Each row was made from one walk, in order. Every step used is in the known rows, and no mark comes twice. Write each row's walk.
(in the rows, 128 means zero)
Known rows
bilo-tazuraf: [126 158 153 141 169 142 129 113 190 117 107 136 144 121 128 129 129 134
 153 121 146 130  98 144 127 112 116 142 138 140 148 144 137  94 147 140
 133 122 157 120 142]
tazuraf-gela: [152 162 141 144 166 147 123 120 192 107 101 135 121 129 151 132 132 130
 162 128 153 127  95 149 127 104 124 130 141 164 147 134 130  97 135 144
 137 104 175 120 157]
nitaz-bilo-fogiv-bimosuf: [130 152 143 154 163 150 143 137 200 113  86 129 134 135 132 135 165 155
 174 141 140 129  92 164 123 126 111 155 139 151 135 158 153  96 134 151
 114 112 166 124 138]
bimosuf-fogiv: [146 161 149 138 166 146 116 130 201 125 110 134 106 130 125 119 104 134
 165 131 121 126  90 139 125 104 129 140 147 144 149 145 145 109 135 147
 143 103 167 125 159]
kubo-tazuraf-bilo: [137 194 163 152 162 130 111 113 201 114 104 130 163 120 163 140 112 142
 169 127 142 117  94 121 133 112 119 159 128 157 136 133 132  90 136 146
 138  92 170 114 157]
vezif-likif: [130 163 157 132 170 149 123 105 177 112 105 127 129 125 144 136 131 124
 142 121 140 139  74 145 127 102 114 162 144 131 158 143 139 104 137 130
 138 105 164 102 147]
bimosuf-nitaz-bilo: [133 148 124 138 174 146 107 150 195 156 102 124  98 133 135 128 116 147
 156 131 141 125 110 130 119 120 125 158 140 151 157 153 144 106 125 157
 146  94 161 132 145]
leve-keti-gela-repa-kubo-tazuraf: [117 191 153 139 175 120  96  82 202  72  95 135 140 104 150 159 170 128
 200 139 123 121  63 122 129 114 119 189 130 161 157 150 143  90 161 134
 128  89 167 135 153]
mosu-bilo-tazuraf-gela-repa-kubo: [124 199 153 145 181 130 127 112 205 106 104 168 160 104 137 133 176 118
 196 124 169 135  77 168 131 116 120 157 133 136 140 146 128  75 163 135
 115 108 172 158 152]
leve-keti-gela-repa: [127 168 148 141 154 136 107  99 187  84 117 127 110 109 153 154 161 123
 175 138 114 128  80 120 129 110 123 168 145 154 175 142 151  96 161 131
 135 110 152 134 148]
bilo-repa-kubo-tazuraf-gela-vezif-likif: [145 189 164 124 191 130 109  93 201  92  91 140 139 103 158 157 180 122
 178 122 184 147  63 137 132 107 115 190 123 140 122 154 126  91 141 122
 111  86 181  93 153]
kubo-tazuraf-gela-repa-bilo-fogiv-kivod: [150 230 150 154 177 133 120 119 192 112  80 148 160 109 135 141 207 137
 183 149 164  97  70 169 128 122 128 147 123 149 127 158 141  87 153 127
 105  91 182 155 166]
mosu-bilo-repa-kubo-tazuraf: [106 184 168 136 183 136  95  92 215 125 101 146 164 100 146 126 166 134
 219 121 166 136  59 160 128 116 114 174 143 133 130 162 133  86 144 142
 109  94 171 152 143]
mosu-bilo-nitaz-kivod: [128 169 146 153 161 161 104 126 182 126 119 142 140 127 132 113 204 137
 214 128 163 135  72 159 119 115 122 143 140 136 153 159 143 102 134 143
 127  98 158 163 133]
gela-repa: [135 169 146 122 167 143 128 102 190 123 125 139 125 108 130 146 153 125
 162 143 129 121  84 143 125 110 123 155 137 159 162 137 137  96 153 136
 133 114 151 128 131]
tazuraf-gela-repa-bilo: [149 191 138 126 176 154 116 118 205 118 108 156 123 105 134 147 164 123
 178 147 139 120  89 151 129 103 129 156 136 159 151 136 133  92 163 131
 136  90 171 141 154]
leve-keti-gela-vezif-likif: [141 156 155 136 153 139  96  88 187  67 107 118 104 120 164 158 144 122
 160 122 140 150  74 115 134 104 117 196 140 127 161 144 149 106 152 122
 143 101 163 104 170]
gela-repa-kubo: [120 167 135 113 178 138 124  90 195 114 103 158 129 110 119 146 166 121
 182 146 116 119  81 152 131 106 125 166 133 157 153 150 128  94 157 133
 131 101 163 132 129]
vezif-gela-repa-bilo-nitaz-kivod: [149 208 145 139 165 178 107 118 187 120 114 149 115 112 130 130 252 117
 204 164 107 115  62 134 115 112 129 170 132 139 166 169 141 103 158 125
 140  83 153 152 121]
zefusod-gela-repa: [160 179 148 138 159 166 116  98 201 100 123 147 120 113 134 153 159 111
 163 151 119 136  83 152 118 122 124 163 128 156 157 135 132  91 155 146
 131 113 158 118 134]
kubo-tazuraf: [137 175 159 139 174 137 110 100 199 115 112 127 152 120 146 137 122 144
 168 130 154 119  80 142 122 112 116 151 134 159 144 138 136  98 137 148
 136 101 165 117 150]
mosu-bilo-repa-kubo: [103 157 153 130 173 147 102  98 208 128 102 155 137 105 136 118 174 123
 215 121 147 142  70 164 134 108 119 165 153 127 140 166 133  89 147 138
 114 102 168 155 136]
tazuraf-bilo: [135 169 146 144 150 142 120 119 193 119 107 138 132 127 152 134 119 129
 167 128 122 123 105 126 139 105 124 153 138 149 147 137 132  93 138 141
 142 100 167 117 151]
nitaz-bilo: [130 151 124 133 163 158 111 132 196 127 116 124 123 128 131 144 132 148
 171 131 155 135  96 143 119 113 119 147 147 161 151 151 140 100 131 157
 138  96 162 126 143]
tazuraf-bilo-nitaz-kivod: [134 174 139 154 151 152 117 141 174 121 106 139 134 133 139 128 198 131
 191 133 130 123  97 123 133 110 128 146 129 151 147 154 138  99 130 141
 134  89 162 126 131]
nitaz-bilo-repa: [117 146 132 129 165 162 112 140 195 140 116 122 116 111 132 143 162 141
 177 127 159 144  92 136 120 115 118 151 154 154 147 165 144  95 131 151
 117 105 153 124 127]
repa-kubo-tazuraf-gela-vezif: [160 181 142 128 182 127 105  87 215  86  91 149 144 119 148 152 147 138
 190 136 172 123  84 145 131 110 124 168 116 169 120 141 118  95 145 141
 134  81 187 115 166]
nitaz-kivod: [141 167 126 141 156 153 120 116 181 125 104 131 120 126 135 138 160 144
 171 139 145 118  83 151 121 106 121 139 135 159 161 152 140 111 129 147
 142 103 169 138 143]
kubo-tazuraf-gela: [153 186 156 152 177 136 114 113 200 102 102 127 149 123 158 136 126 142
 166 128 172 122  86 144 121 110 119 138 131 172 138 130 130  93 133 148
 133  97 178 116 161]
repa-gela-vezif-likif: [159 167 149 112 164 144 114  77 188 100 101 148  90 113 138 145 164 124
 156 132 153 147  66 156 131 103 120 185 129 141 144 145 130 108 150 115
 138 106 169 102 162]
leve-dinu: [128 142 149 140 163 144 124  94 183 119 135 134 132 127 160 149 135 137
 171 115 132 120  85 148 124 109 120 163 145 156 154 150 137 101 151 150
 129 111 159 133 154]
zefusod-gela: [160 160 144 148 158 172 105  99 203  96 108 140 121 130 139 138 136 119
 168 141 126 140  90 157 119 118 123 152 133 151 149 140 130  97 143 153
 140 107 169 109 146]
mosu-bilo: [129 163 154 143 160 149 106 104 202 124 120 139 140 120 146 121 127 135
 186 123 155 135  78 162 126 110 118 151 150 133 151 141 136  96 143 146
 137 107 164 153 153]
repa-bilo-fogiv: [132 165 142 140 158 166 106 113 197 114  94 145 124 126 117 120 146 145
 187 140 114 123  93 164 134 105 123 152 136 139 135 159 145 101 158 134
 122 105 168 133 147]
bilo-nitaz: [129 137 154 137 172 156 115 113 181 115 114 137 131 132 122 116 169 125
 180 129 131 133  93 139 126 110 124 145 142 150 146 148 137  99 141 135
 131 105 150 112 123]
keti-gela-vezif-likif: [163 172 145 132 160 148 109  93 194  83 114 124 111 123 148 149 137 132
 165 121 154 152  77 133 126 106 120 183 132 132 156 151 137 108 148 121
 146 103 165 107 157]
bilo-fogiv-bimosuf: [135 149 164 153 163 141 149 109 196 106  82 139 137 133 138 125 159 139
 166 141 122 120  87 167 130 118 113 154 135 143 139 148 148  97 143 136
 117 123 167 119 141]
fogiv-bilo-tazuraf-gela: [136 180 146 164 170 127 137 122 186 122 103 146 148 128 161 142 137 126
 163 117 178 137  93 144 127 119 122 136 143 134 137 158 133  82 139 141
 133 110 174 126 172]
fogiv-bimosuf-nitaz: [138 145 158 144 185 126 141 119 201 148  77 142 116 132 149 121 132 132
 148 138 120 106  99 141 127 120 122 172 134 137 160 137 144 104 133 141
 150 109 169 128 149]
nitaz-bilo-tazuraf-gela-vezif: [159 167 124 140 165 144 121 144 205 108 114 131 132 122 137 157 147 145
 163 123 198 147 111 136 124 119 120 149 129 159 130 145 133  91 142 150
 129 103 167 117 161]

Which walk is each row?
[149 176 150 124 183 130 105  93 215 101  95 146 135 103 150 150 181 130
 197 133 177 133  80 138 131 110 123 173 122 160 117 153 123  89 144 134
 113  90 179 115 150] => bilo-repa-kubo-tazuraf-gela-vezif
[147 153 124 109 158 156 102 113 206 129 109 144  82 100 128 154 200 139
 190 137 168 153  84 146 123 116 125 174 139 165 132 167 135 100 143 135
 115 106 159 124 141] => nitaz-bilo-repa-gela-vezif
[145 166 128 145 167 140 115 133 180 154  90 133  96 133 139 121 145 141
 158 139 132 106  97 138 118 113 127 150 127 148 167 153 143 116 122 148
 150 101 168 143 146] => bimosuf-nitaz-kivod
[141 208 161 138 170 158 120 107 205 118 114 149 133 101 137 136 178 117
 168 148 111 121  77 135 123 112 120 175 138 123 161 155 137  90 175 125
 139 106 152 141 141] => vezif-gela-repa-bilo-tazuraf
[124 216 148 142 177 130 115 120 186 112  98 156 164 112 132 147 232 127
 214 146 133 112  75 121 129 119 125 175 109 163 138 158 131  88 143 135
 117  73 165 133 121] => gela-repa-kubo-tazuraf-bilo-nitaz-kivod
[124 167 157 140 152 145 119 125 192 133 107 135 126 111 155 132 151 123
 173 125 125 132 100 120 141 106 122 155 146 141 142 150 137  89 138 136
 121 108 159 116 135] => tazuraf-bilo-repa
[137 182 160 165 167 141 121 127 201 110 109 145 156 120 153 119 135 131
 176 110 185 142  90 165 126 116 116 134 143 132 138 137 134  83 146 144
 123 114 173 147 166] => mosu-bilo-tazuraf-gela
[129 180 136 145 201 131  99 152 208 142  76 134 118 117 149 133 164 144
 186 127 173 128  95 129 120 123 122 168 129 163 129 167 135  90 122 154
 114  77 181 128 145] => bimosuf-nitaz-bilo-repa-kubo-tazuraf-gela
[137 202 162 154 171 134 131 127 200 114 124 150 157 103 147 132 160 121
 175 122 181 138  81 160 125 119 118 144 137 136 149 133 136  78 159 136
 116 121 161 156 152] => mosu-bilo-tazuraf-gela-repa
[145 177 131 123 183 139  99 120 220 107  96 138 136 105 145 163 183 146
 205 131 197 143  85 133 125 118 121 173 126 170 114 163 127  88 136 149
 109  78 178 118 149] => nitaz-bilo-repa-kubo-tazuraf-gela-vezif
[128 166 157 143 167 135 120 128 196 154 115 140 106 116 144 131 139 124
 179 127 137 140  75 129 127 114 131 150 160 120 142 178 149  97 130 139
 125 104 163 133 158] => bimosuf-fogiv-bilo-repa
[134 145 137 142 185 135 133 147 206 154  81 133 114 135 144 133 138 146
 155 139 141 117 104 137 121 128 120 173 139 146 157 148 148 103 126 156
 146  95 168 132 148] => fogiv-bimosuf-nitaz-bilo
[134 154 136 144 163 161 116 126 173 121 110 135 124 133 123 124 208 135
 188 136 141 125  84 145 119 111 125 140 133 154 153 160 141 108 131 141
 132  98 155 130 124] => bilo-nitaz-kivod
[124 191 153 142 173 124 107  99 207 105  86 147 164 122 152 140 125 137
 189 127 130 116  90 128 139 110 120 170 125 156 128 146 124  88 141 145
 134  78 183 117 154] => repa-kubo-tazuraf-bilo
[143 178 146 130 183 162 112 128 196 114 112 159 128 112 121 131 209 114
 197 145 135 128  90 144 126 106 133 156 133 154 144 141 135  89 164 124
 126  87 159 132 134] => tazuraf-gela-repa-bilo-nitaz
[122 221 151 150 169 109 128 106 185 106  72 155 175 114 138 144 200 130
 188 145 132  95  75 148 142 126 125 166 115 143 124 167 133  80 146 130
 101  93 179 140 147] => gela-repa-kubo-tazuraf-bilo-fogiv-kivod
[108 170 139 126 186 145 100 121 209 127  96 131 145 107 131 147 170 149
 201 129 167 137  77 137 121 118 114 169 140 161 129 173 136  90 132 153
 110  84 167 124 130] => nitaz-bilo-repa-kubo-tazuraf
[152 216 153 135 185 143 108 114 213 114 108 148 150 100 143 154 158 134
 182 147 159 115  76 146 123 110 124 161 127 165 141 132 133  88 159 136
 132  82 174 137 160] => kubo-tazuraf-gela-repa-bilo
[148 202 153 127 166 165 110  98 205 119 114 146 114 106 144 138 174 118
 179 157  99 114  70 137 122 106 126 177 143 137 167 152 135  98 167 127
 149  94 157 143 143] => vezif-gela-repa-bilo
[156 171 148 123 158 130 110 100 207 144 110 161  71 104 140 139 174 121
 194 138 148 147  69 138 131 116 139 176 147 129 128 181 140 101 144 123
 123 106 169 133 175] => bimosuf-fogiv-bilo-repa-gela-vezif
[141 181 144 147 177 154 117 130 205 111  90 152 139 119 133 130 143 134
 171 124 157 130 103 154 132 105 122 143 137 140 136 144 134  90 157 136
 136  98 177 130 166] => repa-bilo-tazuraf-gela
[142 189 161 129 172 173 106 106 196 114 120 149 119 111 130 123 219 109
 197 157  96 123  70 130 122 111 129 178 140 134 160 159 137  94 168 120
 139  89 145 134 122] => vezif-gela-repa-bilo-nitaz
[105 146 123 119 177 156 108 125 202 131  95 139 120 114 120 142 181 138
 199 130 147 142  88 144 128 112 119 161 149 155 139 178 136  93 135 149
 114  92 165 128 125] => nitaz-bilo-repa-kubo
[123 193 171 164 173 117 138 105 211  91  58 153 176 129 152 135 161 144
 193 139 116 109  85 149 143 122 112 178 116 146 113 152 137  83 142 138
 110  94 188 116 151] => repa-kubo-tazuraf-bilo-fogiv-bimosuf
[110 163 148 130 164 140 115 111 199 125  87 152 128 112 143 134 165 120
 193 125 114 130  96 128 147 103 124 166 142 141 135 163 129  86 142 134
 120  96 171 119 132] => tazuraf-bilo-repa-kubo
[118 168 149 151 168 128 134 106 185 134 111 144 152 124 146 142 133 129
 164 119 159 136  88 141 128 122 119 149 145 123 144 165 138  87 144 139
 136 115 161 127 159] => fogiv-bilo-tazuraf
[143 169 150 155 171 141 134 128 191 106 100 138 141 125 143 130 136 130
 152 119 165 134 103 149 127 110 118 129 136 150 140 137 133  89 143 140
 129 116 170 116 156] => bilo-tazuraf-gela
[164 156 136 113 156 144 109  78 202 108 105 155  90 114 132 140 163 131
 174 141 145 133  83 156 130 107 128 168 129 163 138 145 126 106 153 127
 137 110 169 120 159] => repa-gela-vezif
[111 168 160 127 187 136 107  92 205 119  92 140 149 104 136 138 166 134
 193 129 146 128  72 142 128 111 116 168 135 151 132 163 132  91 140 139
 114  97 168 120 130] => bilo-repa-kubo-tazuraf
[134 181 145 162 144 131 131 125 174 117  79 138 144 136 145 124 167 133
 166 130 128 105  98 149 144 117 127 139 135 131 133 164 140  91 131 135
 116 108 176 133 158] => tazuraf-bilo-fogiv-kivod
[136 171 166 166 151 134 151 123 198 105  75 145 145 134 155 128 152 137
 170 136 110 117 100 146 143 117 116 159 130 139 131 144 145  89 142 136
 117 114 173 116 146] => tazuraf-bilo-fogiv-bimosuf
[148 209 176 128 162 128 106  93 195 109  96 142 122  91 168 155 182 123
 167 124 164 149  63 124 139 111 116 205 122 137 123 150 131  91 146 111
 111  97 169  92 159] => kubo-tazuraf-bilo-repa-gela-vezif-likif
[155 205 159 142 179 130 124 111 199 105 117 134 149 107 154 152 152 131
 164 141 167 118  77 140 118 114 120 147 125 175 147 126 132  88 146 141
 125 100 168 122 150] => kubo-tazuraf-gela-repa
[155 197 164 129 155 129 102  94 210 118 102 149 119  92 160 149 181 132
 189 134 156 136  81 125 138 115 124 185 120 159 118 149 128  90 148 124
 114 101 168 112 157] => kubo-tazuraf-bilo-repa-gela-vezif
[148 190 153 170 173 124 135 146 196 127 103 146 130 133 151 130 116 128
 164 117 164 138  91 136 126 118 130 132 148 124 135 161 142  89 135 144
 134 104 179 128 186] => bimosuf-fogiv-bilo-tazuraf-gela
[125 187 123 135 187 139 133 142 199 108  96 153 141 111 120 154 181 132
 178 132 170 137  96 146 124 119 119 152 130 165 140 156 130  80 152 146
 115  96 170 130 140] => nitaz-bilo-tazuraf-gela-repa-kubo
[129 180 156 139 190 135 110 107 206 107  85 144 143 110 151 136 174 130
 193 127 166 130  76 144 129 109 118 155 133 163 126 155 126  86 135 139
 110  92 181 119 144] => bilo-repa-kubo-tazuraf-gela
[133 176 153 136 151 145 116 112 193 128  93 152  96 105 150 130 183 120
 181 128 126 136  88 139 140 105 125 162 141 154 136 156 131  90 142 125
 115 110 167 119 145] => tazuraf-bilo-repa-gela
[141 177 168 120 160 148 102  83 197 120 112 153  98  92 150 136 197 118
 186 119 177 166  48 166 132 109 117 194 143 115 137 158 136  98 152 111
 111 112 164 134 157] => mosu-bilo-repa-gela-vezif-likif
[126 164 134 152 162 147 121 119 168 137 112 145 134 136 140 135 206 131
 200 136 153 129  75 140 119 120 129 147 140 139 150 178 141 100 126 140
 134  91 161 138 139] => fogiv-bilo-nitaz-kivod
[123 191 152 119 189 126 116  84 203 110 105 149 156 104 128 150 161 132
 187 145 136 112  69 144 125 114 119 175 123 166 146 146 129  91 154 137
 126  93 165 127 134] => gela-repa-kubo-tazuraf
[145 206 129 149 159 151 115 113 190 105  87 147 127 113 116 134 211 136
 196 148 126 109  76 167 129 120 132 157 132 133 151 180 149  97 164 120
 118 105 170 168 153] => keti-gela-repa-bilo-fogiv-kivod
[124 151 148 153 189 128 144 155 204 152  78 133 132 130 136 133 140 146
 144 128 152 123 111 136 119 134 114 168 134 131 152 151 151  95 132 152
 138 107 164 130 148] => fogiv-bimosuf-nitaz-bilo-tazuraf
[128 156 129 124 164 161 106 126 196 135 101 138  89 106 127 138 193 138
 184 132 158 150  79 154 121 114 120 156 149 167 141 170 139  97 136 140
 112 107 161 127 135] => nitaz-bilo-repa-gela
[131 178 155 157 169 125 131 131 196 140 109 145 134 129 135 128 106 131
 166 121 146 136  87 133 127 120 127 146 149 113 141 168 148  94 138 143
 138 108 167 131 173] => bimosuf-fogiv-bilo-tazuraf
[145 202 161 138 192 151 104 121 204 109 114 151 155 105 131 138 204 126
 200 145 152 123  79 138 122 114 127 162 123 163 135 138 136  85 162 129
 122  78 161 129 140] => kubo-tazuraf-gela-repa-bilo-nitaz
[147 185 163 120 153 140 114  98 189 115  99 151  92  97 158 150 189 112
 165 124 144 156  74 130 145 104 122 197 131 130 132 155 131  95 149 107
 117 104 166  96 155] => tazuraf-bilo-repa-gela-vezif-likif
[142 236 174 161 157 131 118  99 199  83  90 144 150 116 162 135 178 126
 192 153  95 110  68 126 132 119 119 184 116 147 132 162 131  81 157 129
 110  95 169 123 135] => vezif-gela-repa-kubo-tazuraf-bilo-fogiv
[152 188 158 153 185 135 143 141 207 132  68 163 110 120 137 125 185 131
 165 157 112 102  96 159 131 122 127 175 119 138 142 143 150  93 160 126
 120 104 176 145 153] => tazuraf-gela-repa-bilo-fogiv-bimosuf-nitaz
